Every row comes from one small tree of marks. Brackets hold a mark, then the marks that hang from it, in alphabetical order. Every link used is in the known rows. Which tree was each row made from?
Known rows
(nodu dafoti (kazo bifop lekavof)): -1.24 +0.67 -1.48 +1.60 -0.86 -1.81 -1.66 -1.05 +1.90 +2.99 +0.92 +0.72 +0.68 +0.29 +0.62 +0.06 -1.91 -0.95 +2.81 +0.60 -0.27 +1.57
(ligip (kazo bifop lekavof)): +0.17 +0.70 -0.71 +4.07 -0.40 +1.69 -1.56 +0.56 +3.50 +1.80 +3.19 -0.14 +0.99 +0.02 -1.14 -1.03 +0.59 -0.53 -0.54 +0.34 -1.63 -0.35
(nodu dafoti (kazo (bifop tabif) lekavof)): -0.29 +0.11 -1.36 +2.28 -1.81 -1.80 -1.69 -0.60 +1.22 +2.28 +0.33 +0.45 +0.50 +0.34 +0.74 +0.06 -1.68 -1.49 +1.94 +0.46 +0.62 +1.94
(dafoti (nodu (kazo (bifop tinum)))): -1.29 +0.12 -0.21 +0.10 -2.78 -0.30 +0.82 -0.34 +1.45 +1.48 -1.16 +0.39 +0.09 -0.44 +1.28 -0.07 -2.37 -0.69 +2.09 -0.43 +0.44 +0.00
(tinum (bifop (kazo nodu))): +0.41 -1.61 -1.30 -2.07 +2.18 +0.39 +2.72 +1.52 +1.17 +0.41 -2.56 +1.55 -0.27 -0.76 +1.60 -0.97 +0.05 -0.99 -1.13 -0.84 +0.20 +0.09
(ligip (kazo bifop)): -0.04 +0.33 -0.05 +4.96 -1.74 +1.09 -0.35 +0.45 +3.07 +1.83 +2.14 -0.51 +0.90 -0.22 -0.65 -1.23 +0.30 -0.67 -1.63 -0.01 -1.76 -1.11
(ligip (kazo bifop lekavof nodu)): +0.36 +0.86 -1.05 +4.86 +0.23 +1.01 -1.49 +0.16 +3.38 +1.53 +3.06 +0.55 +0.76 -0.21 -0.82 -0.40 +0.65 -0.56 +0.90 +0.25 -1.21 +0.63
(kazo lekavof): +0.62 -0.02 -1.59 +0.90 +0.47 +1.16 +0.32 -0.15 +1.43 +1.55 +1.44 +2.33 -0.49 +0.16 +0.03 -0.11 -0.91 -0.48 +1.46 -0.01 +0.06 -0.94
(nodu dafoti (kazo (bifop tabif tinum))): -0.33 -1.09 -0.42 +2.83 -2.23 -1.96 +0.00 -0.08 +0.99 +1.34 -1.06 -0.16 +0.33 -0.16 +1.47 -0.30 -1.44 -2.11 +0.08 -0.23 +1.47 +1.42
(kipeg (bifop tinum)): +1.96 -3.03 -1.30 -1.37 +2.84 +1.53 +2.83 +2.35 +1.15 +1.05 -0.93 +1.65 -0.12 -0.25 +1.51 -0.91 -0.88 -1.57 -1.47 -2.03 +1.95 -0.95
(tabif (bifop tinum)): +1.34 -2.19 -1.02 -2.51 +1.18 +0.96 +3.39 +2.62 +1.41 -2.77 -2.23 +2.48 -0.64 -1.20 +0.38 -0.73 -0.01 -0.60 -2.28 -1.68 +1.56 -2.42
(potob (kazo bifop nodu)): +2.12 -0.10 -1.38 +5.04 +2.57 +0.31 -1.76 +1.04 +2.40 +3.24 +1.54 +1.24 -0.06 -0.78 -0.17 -0.81 -1.47 -0.64 +1.06 -0.95 -1.07 +0.95
(potob (kazo nodu)): +1.30 -0.44 -1.42 +5.61 +0.95 +0.33 -0.74 +0.10 +0.91 +3.54 +1.77 +1.03 -0.78 -0.60 +0.93 -0.88 -1.12 -0.75 +1.72 -1.14 -0.31 -0.20
(dafoti (nodu (kazo bifop))): -1.39 +0.65 -0.44 +0.29 -3.38 -0.65 +0.62 -0.84 +1.34 +2.23 -0.90 +0.57 +0.15 -0.28 +1.19 +0.06 -2.69 -0.41 +2.62 -0.21 -0.20 -0.22
(kazo (bifop tinum) lekavof (nodu dafoti)): +0.85 +0.23 -1.85 +0.63 +4.21 -0.42 -0.01 +0.84 +3.17 -0.52 +0.49 +3.46 +0.20 -0.78 +0.04 +1.04 -0.93 -1.11 +2.62 -0.07 +1.29 +3.46
(dafoti (nodu (kazo bifop lekavof))): -1.18 +0.91 -0.91 -0.28 -2.54 -0.28 -0.34 -0.74 +1.63 +2.23 -0.20 +0.80 +0.24 -0.06 +0.89 +0.17 -2.59 -0.28 +3.39 +0.06 -0.13 +0.30
(dafoti (nodu kazo)): -1.97 +0.41 -0.48 +0.60 -4.70 -0.57 +1.30 -1.51 +0.32 +2.49 -0.78 +0.40 -0.33 -0.14 +1.96 +0.01 -2.38 -0.42 +3.05 -0.32 +0.30 -1.15
(nodu dafoti (kazo (bifop tabif))): -0.49 -0.30 -0.63 +3.15 -3.19 -2.36 -0.47 -0.73 +0.82 +2.43 -0.67 +0.13 +0.48 +0.12 +1.19 -0.09 -1.91 -1.59 +0.80 +0.10 +0.54 +1.15
(potob kazo): +1.11 -0.58 -1.16 +4.85 +0.26 +0.98 -0.82 +0.51 +1.06 +3.73 +1.84 +0.39 -0.54 -0.38 +0.59 -1.60 -1.14 -0.75 +0.28 -1.06 -0.75 -1.22
(kipeg (bifop kazo tinum)): +2.15 -3.22 -1.38 -1.02 +2.68 +1.00 +2.42 +2.87 +1.17 +1.03 -1.66 +1.48 +0.14 -0.23 +1.75 -2.19 -0.85 -1.37 -1.94 -2.09 +1.28 -0.53
(tinum (bifop kazo)): +0.24 -1.71 -1.12 -2.54 +1.68 +0.84 +2.63 +1.82 +1.30 +0.57 -2.48 +1.08 -0.11 -0.61 +1.40 -1.52 -0.05 -0.99 -2.16 -0.79 -0.15 -0.61
(dafoti nodu): -1.42 +0.79 -0.69 +0.03 -4.08 +0.13 +2.70 -1.13 +0.49 +1.53 -0.77 +1.75 -0.50 -0.39 +1.69 +0.25 -2.29 -0.17 +2.45 -0.44 +0.25 -1.40
(tabif bifop): +1.13 -1.05 -1.47 -1.98 -0.42 +0.36 +2.76 +1.71 +1.16 -1.12 -1.59 +2.85 -0.54 -0.77 +0.11 -0.48 -0.71 +0.11 -1.32 -1.21 +0.23 -2.80
(tinum (bifop (kazo lekavof (nodu dafoti)))): -0.14 -1.01 -1.96 -2.74 +2.54 +0.18 +2.12 +1.26 +1.32 +0.47 -1.76 +1.93 -0.18 -0.56 +1.69 -0.72 +0.07 -0.90 +0.19 -0.47 +0.42 +1.02
(kazo (bifop tabif) lekavof): +3.14 -0.46 -1.26 +1.17 +1.41 +1.19 -1.27 +1.86 +2.56 -0.01 +0.33 +2.20 +0.31 +0.04 -1.32 -0.03 -1.06 -1.10 -0.78 +0.04 +0.27 +1.27

Which tree is each row?
+2.98 -3.60 -0.13 +4.11 -0.77 -0.21 +2.43 +2.19 -0.39 -2.28 -3.18 +1.18 -1.02 -0.71 +2.20 -1.80 +0.26 -2.44 -2.67 -1.61 +3.12 +0.73 => (bifop (kazo nodu) tabif tinum)
+3.01 -3.37 -0.48 +2.48 +0.00 +1.06 +0.97 +2.77 +0.19 -2.18 -2.06 +0.87 -0.71 -0.33 +1.37 -2.35 +0.47 -2.29 -2.89 -1.19 +2.76 +0.60 => (bifop (kazo lekavof) tabif tinum)
+0.03 +0.14 -1.88 +2.29 -0.41 -1.27 +0.52 -0.47 +0.84 +1.53 -0.05 +2.80 -0.38 -0.12 +1.44 -1.03 -0.95 -0.29 +2.48 -0.14 -0.27 +0.89 => (bifop (kazo lekavof (nodu dafoti)))
+1.26 -0.71 -0.29 +4.47 -0.21 +2.14 -1.17 +1.71 +3.05 -0.11 +2.21 -0.62 +0.73 -0.16 -0.68 -1.21 +1.18 -1.54 -2.11 -0.13 +0.21 +0.28 => (ligip (kazo (bifop tabif tinum) lekavof))
+3.36 -3.01 -1.56 +0.34 -0.24 +0.58 +1.76 +2.53 -0.07 +1.54 -1.94 +1.39 +0.03 +0.35 +1.67 -1.89 -1.18 -1.46 -2.24 -1.82 +1.17 -0.48 => (kipeg (bifop kazo tabif))
+3.52 -2.74 -2.07 -0.17 +0.77 +1.01 +0.89 +2.63 +0.27 +1.43 -1.28 +1.68 +0.05 +0.48 +1.32 -1.84 -1.10 -1.38 -1.44 -1.59 +1.22 +0.04 => (kipeg (bifop (kazo lekavof) tabif))
-1.12 -0.09 -1.19 +1.21 +0.19 -1.47 -1.21 -0.34 +2.10 +1.94 +0.50 +0.57 +0.56 -0.01 +0.76 -0.13 -1.40 -1.44 +2.12 +0.27 +0.72 +1.88 => (nodu dafoti (kazo (bifop tinum) lekavof))
-1.38 +1.06 -1.35 +5.27 -2.11 +0.33 -0.13 -1.36 +1.60 +2.03 +3.27 +0.49 +0.12 +0.02 +0.83 -0.18 +0.89 -0.67 +2.32 +0.29 -0.23 -0.04 => (ligip (kazo lekavof (nodu dafoti)))
+1.05 -2.34 -0.39 +2.53 +1.24 -0.29 +2.37 +1.33 +0.96 -0.83 -1.95 +1.75 -0.71 -0.96 +1.75 -1.81 -0.13 -1.37 -0.78 -1.34 +1.35 +0.11 => (bifop (kazo nodu) tinum)
+1.74 -2.09 -1.73 -2.30 +2.56 +0.36 +2.16 +2.94 +1.64 -2.95 -2.35 +3.02 -0.53 -1.13 +0.48 -1.38 +0.18 -0.30 -1.04 -1.54 +1.26 -0.73 => (tabif (bifop (kazo lekavof nodu) tinum))
+1.97 -2.25 -1.56 -1.72 +1.79 +0.84 +1.92 +2.21 +0.49 -0.70 -2.69 +1.44 -0.42 -0.43 +1.55 -0.90 +0.51 -1.64 -1.65 -0.81 +1.51 +1.07 => (tinum (bifop (kazo lekavof nodu) tabif))
+1.21 -1.99 -1.04 +1.79 +2.52 +0.29 +1.14 +1.46 +1.49 -0.86 -0.97 +2.18 -0.64 -0.76 +1.39 -1.68 +0.06 -1.21 +0.27 -0.99 +1.43 +0.86 => (bifop (kazo lekavof nodu) tinum)
+0.72 +1.35 -2.18 +1.04 +2.65 -1.03 -0.53 -0.16 +2.93 +1.07 +1.10 +3.80 +0.31 -0.35 -0.32 +1.32 -1.45 -0.38 +3.59 +0.41 -0.04 +3.04 => (kazo bifop lekavof (nodu dafoti))
+3.38 -3.88 -1.09 -0.41 +1.49 +1.63 +2.87 +3.01 +0.18 +0.01 -1.78 +1.23 -0.31 -0.10 +1.75 -0.93 -0.48 -2.33 -2.72 -2.24 +3.21 -0.47 => (kipeg (bifop tabif tinum))
+0.54 -1.37 -1.74 -2.70 +3.08 +0.79 +1.86 +1.64 +1.49 +0.32 -1.82 +1.83 -0.27 -0.60 +1.31 -0.91 +0.17 -0.88 -0.38 -0.62 +0.29 +0.57 => (tinum (bifop (kazo lekavof nodu)))
+0.09 -0.50 +0.22 +4.59 -0.58 +1.45 +0.01 +1.10 +3.25 +0.79 +1.80 -0.75 +0.82 -0.48 -0.42 -1.40 +0.83 -1.15 -2.33 -0.36 -0.72 -0.78 => (ligip (kazo (bifop tinum)))
-0.41 +0.54 -1.10 +5.37 -1.40 +1.03 -0.34 -0.80 +1.87 +1.85 +3.20 +0.34 +0.02 -0.04 +0.26 -0.41 +1.03 -0.62 +1.51 +0.10 -0.50 -0.59 => (ligip (kazo lekavof nodu))
+1.58 -2.13 +0.10 +3.02 -0.68 -0.36 -0.59 +1.09 +1.52 +0.86 -1.18 -0.47 +0.15 -0.23 +0.35 -0.76 -1.14 -2.00 -1.50 -0.62 +1.03 +0.14 => (nodu (kazo (bifop tabif tinum)))
+2.75 -1.98 -0.69 +4.74 -2.88 -0.99 +1.48 +0.80 -0.73 -0.03 -2.31 +1.64 -0.86 -0.18 +1.64 -1.42 -0.57 -1.46 -1.25 -0.96 +1.17 +0.16 => (bifop (kazo nodu) tabif)
+3.33 -1.60 -0.85 +0.72 +2.98 +1.73 -0.59 +2.80 +2.79 -1.55 -0.24 +1.83 +0.20 -0.36 -0.95 -0.27 -0.49 -1.80 -1.78 -0.40 +1.61 +1.68 => (kazo (bifop tabif tinum) lekavof)
+1.02 -2.15 -0.74 +1.03 +1.81 +0.99 +1.02 +1.87 +1.61 -0.68 -0.85 +1.45 -0.42 -0.53 +1.06 -2.39 -0.04 -1.21 -1.12 -0.91 +1.05 -0.12 => (bifop (kazo lekavof) tinum)
+1.75 -1.76 -0.50 +2.26 +0.83 +0.23 -1.74 +1.26 +1.92 +0.79 -0.23 -0.07 +0.21 +0.04 -0.13 -0.63 -0.93 -1.84 -0.30 -0.30 +1.14 +0.92 => (nodu (kazo (bifop tabif tinum) lekavof))
+2.82 -1.78 -1.10 +3.09 -2.22 +0.33 +0.16 +1.38 -0.13 +0.01 -1.30 +1.35 -0.50 +0.25 +0.87 -1.96 -0.48 -1.32 -1.54 -0.51 +0.85 -0.06 => (bifop (kazo lekavof) tabif)
+0.98 -0.54 -2.33 -1.96 +0.37 -0.67 +1.72 +1.58 +1.19 -1.30 -1.67 +3.53 -0.32 -0.69 +0.54 -0.93 -0.56 +0.34 +0.44 -0.95 +0.05 -0.76 => (tabif (bifop (kazo lekavof (nodu dafoti))))
+1.37 +0.77 -2.33 +4.20 +3.16 +0.09 -2.75 +0.68 +2.56 +3.29 +2.59 +1.81 +0.09 -0.49 -0.04 -0.43 -1.41 -0.55 +2.96 -0.39 -0.78 +2.41 => (potob (kazo bifop lekavof (nodu dafoti)))
+1.53 -2.38 -1.10 -2.34 +1.12 +0.41 +2.85 +3.13 +1.41 -2.70 -2.90 +2.36 -0.42 -1.18 +0.62 -1.99 -0.01 -0.43 -2.82 -1.72 +0.89 -1.95 => (tabif (bifop kazo tinum))
+1.29 -0.89 +0.05 +6.05 -0.88 +0.85 +0.23 +1.14 +2.42 -0.13 +1.02 -0.30 +0.43 -0.62 +0.07 -0.71 +1.13 -1.70 -1.80 -0.58 +0.54 +0.45 => (ligip (kazo (bifop tabif tinum) nodu))
+1.64 -2.62 -0.91 -1.59 +0.33 +0.93 +2.61 +2.41 +0.31 -0.47 -3.28 +0.65 -0.32 -0.43 +1.60 -1.47 +0.35 -1.70 -3.37 -0.99 +1.10 -0.12 => (tinum (bifop kazo tabif))
+3.15 -0.77 -0.72 +3.45 +0.36 -0.57 +0.79 +1.05 +1.71 -0.19 -1.27 +2.61 -0.12 -0.59 -0.26 +0.75 -1.27 -1.29 -0.36 -0.55 +0.71 +1.58 => (kazo (bifop tabif) nodu)
+0.17 +0.46 -0.35 +5.67 -1.05 +0.47 -0.25 +0.05 +2.93 +1.65 +2.04 +0.16 +0.70 -0.42 -0.40 -0.49 +0.45 -0.68 -0.21 -0.09 -1.31 -0.11 => (ligip (kazo bifop nodu))
+0.23 +0.45 -0.46 +6.36 -2.86 -0.27 +0.07 -0.11 +1.96 +1.19 +1.55 +0.08 +0.61 -0.29 +0.31 -0.29 +0.49 -1.27 -0.36 -0.03 -0.21 +0.83 => (ligip (kazo (bifop tabif) (nodu dafoti)))
+1.44 -1.36 -0.10 +3.32 -1.57 -0.76 -1.04 +0.44 +1.34 +1.96 -0.78 -0.26 +0.23 +0.06 +0.11 -0.59 -1.62 -1.53 -0.80 -0.30 +0.13 -0.14 => (nodu (kazo (bifop tabif)))
+1.16 -2.12 -1.27 -1.09 +0.25 -0.09 +2.97 +1.72 +0.06 -0.45 -3.35 +1.29 -0.44 -0.58 +2.24 -0.86 +0.25 -1.77 -1.87 -0.94 +1.58 +0.93 => (tinum (bifop (kazo (nodu dafoti)) tabif))
+1.63 -0.91 -2.14 -1.88 +1.00 -0.14 +1.52 +1.98 +1.34 -1.45 -1.75 +3.42 -0.41 -0.75 +0.25 -1.07 -0.52 +0.41 -0.07 -1.06 -0.08 -1.17 => (tabif (bifop (kazo lekavof nodu)))
+1.81 +0.00 -1.08 +3.37 -0.55 -1.75 +1.08 +0.25 +1.34 +0.19 -1.17 +2.83 +0.01 -0.57 +0.49 +1.14 -1.48 -1.40 +0.74 -0.30 +1.05 +2.40 => (kazo (bifop tabif) (nodu dafoti))
+0.48 +0.83 -1.28 +2.33 +0.72 -1.82 +1.13 -0.35 +2.32 +1.21 -0.28 +3.26 +0.19 -0.71 +0.35 +1.14 -1.76 -0.62 +2.01 -0.11 -0.26 +1.95 => (kazo bifop (nodu dafoti))
+3.04 -0.54 -1.66 +4.14 +2.35 +1.59 -3.17 +2.09 +2.30 +2.61 +1.98 +0.67 +0.13 -0.22 -0.73 -1.34 -1.17 -1.07 -0.14 -0.66 -0.47 +1.16 => (potob (kazo (bifop tabif) lekavof))
+3.52 -4.10 -1.16 -0.12 +1.37 +1.11 +2.38 +3.48 +0.19 +0.03 -2.53 +1.10 -0.12 -0.07 +2.00 -2.21 -0.53 -2.16 -3.23 -2.28 +2.51 +0.00 => (kipeg (bifop kazo tabif tinum))
+1.97 -1.19 -0.69 +2.91 +0.86 -1.27 +1.76 +1.25 +1.63 -1.42 -1.72 +2.51 -0.11 -0.97 +0.86 +0.88 -0.81 -2.05 -0.26 -0.78 +2.39 +2.81 => (kazo (bifop tabif tinum) (nodu dafoti))
+0.59 -1.55 +0.01 +2.44 +0.35 -0.41 -0.55 +0.65 +2.19 +1.59 -0.52 -0.18 +0.29 -0.28 +0.17 -0.81 -1.38 -1.48 -0.55 -0.48 +0.17 -0.14 => (nodu (kazo (bifop tinum)))
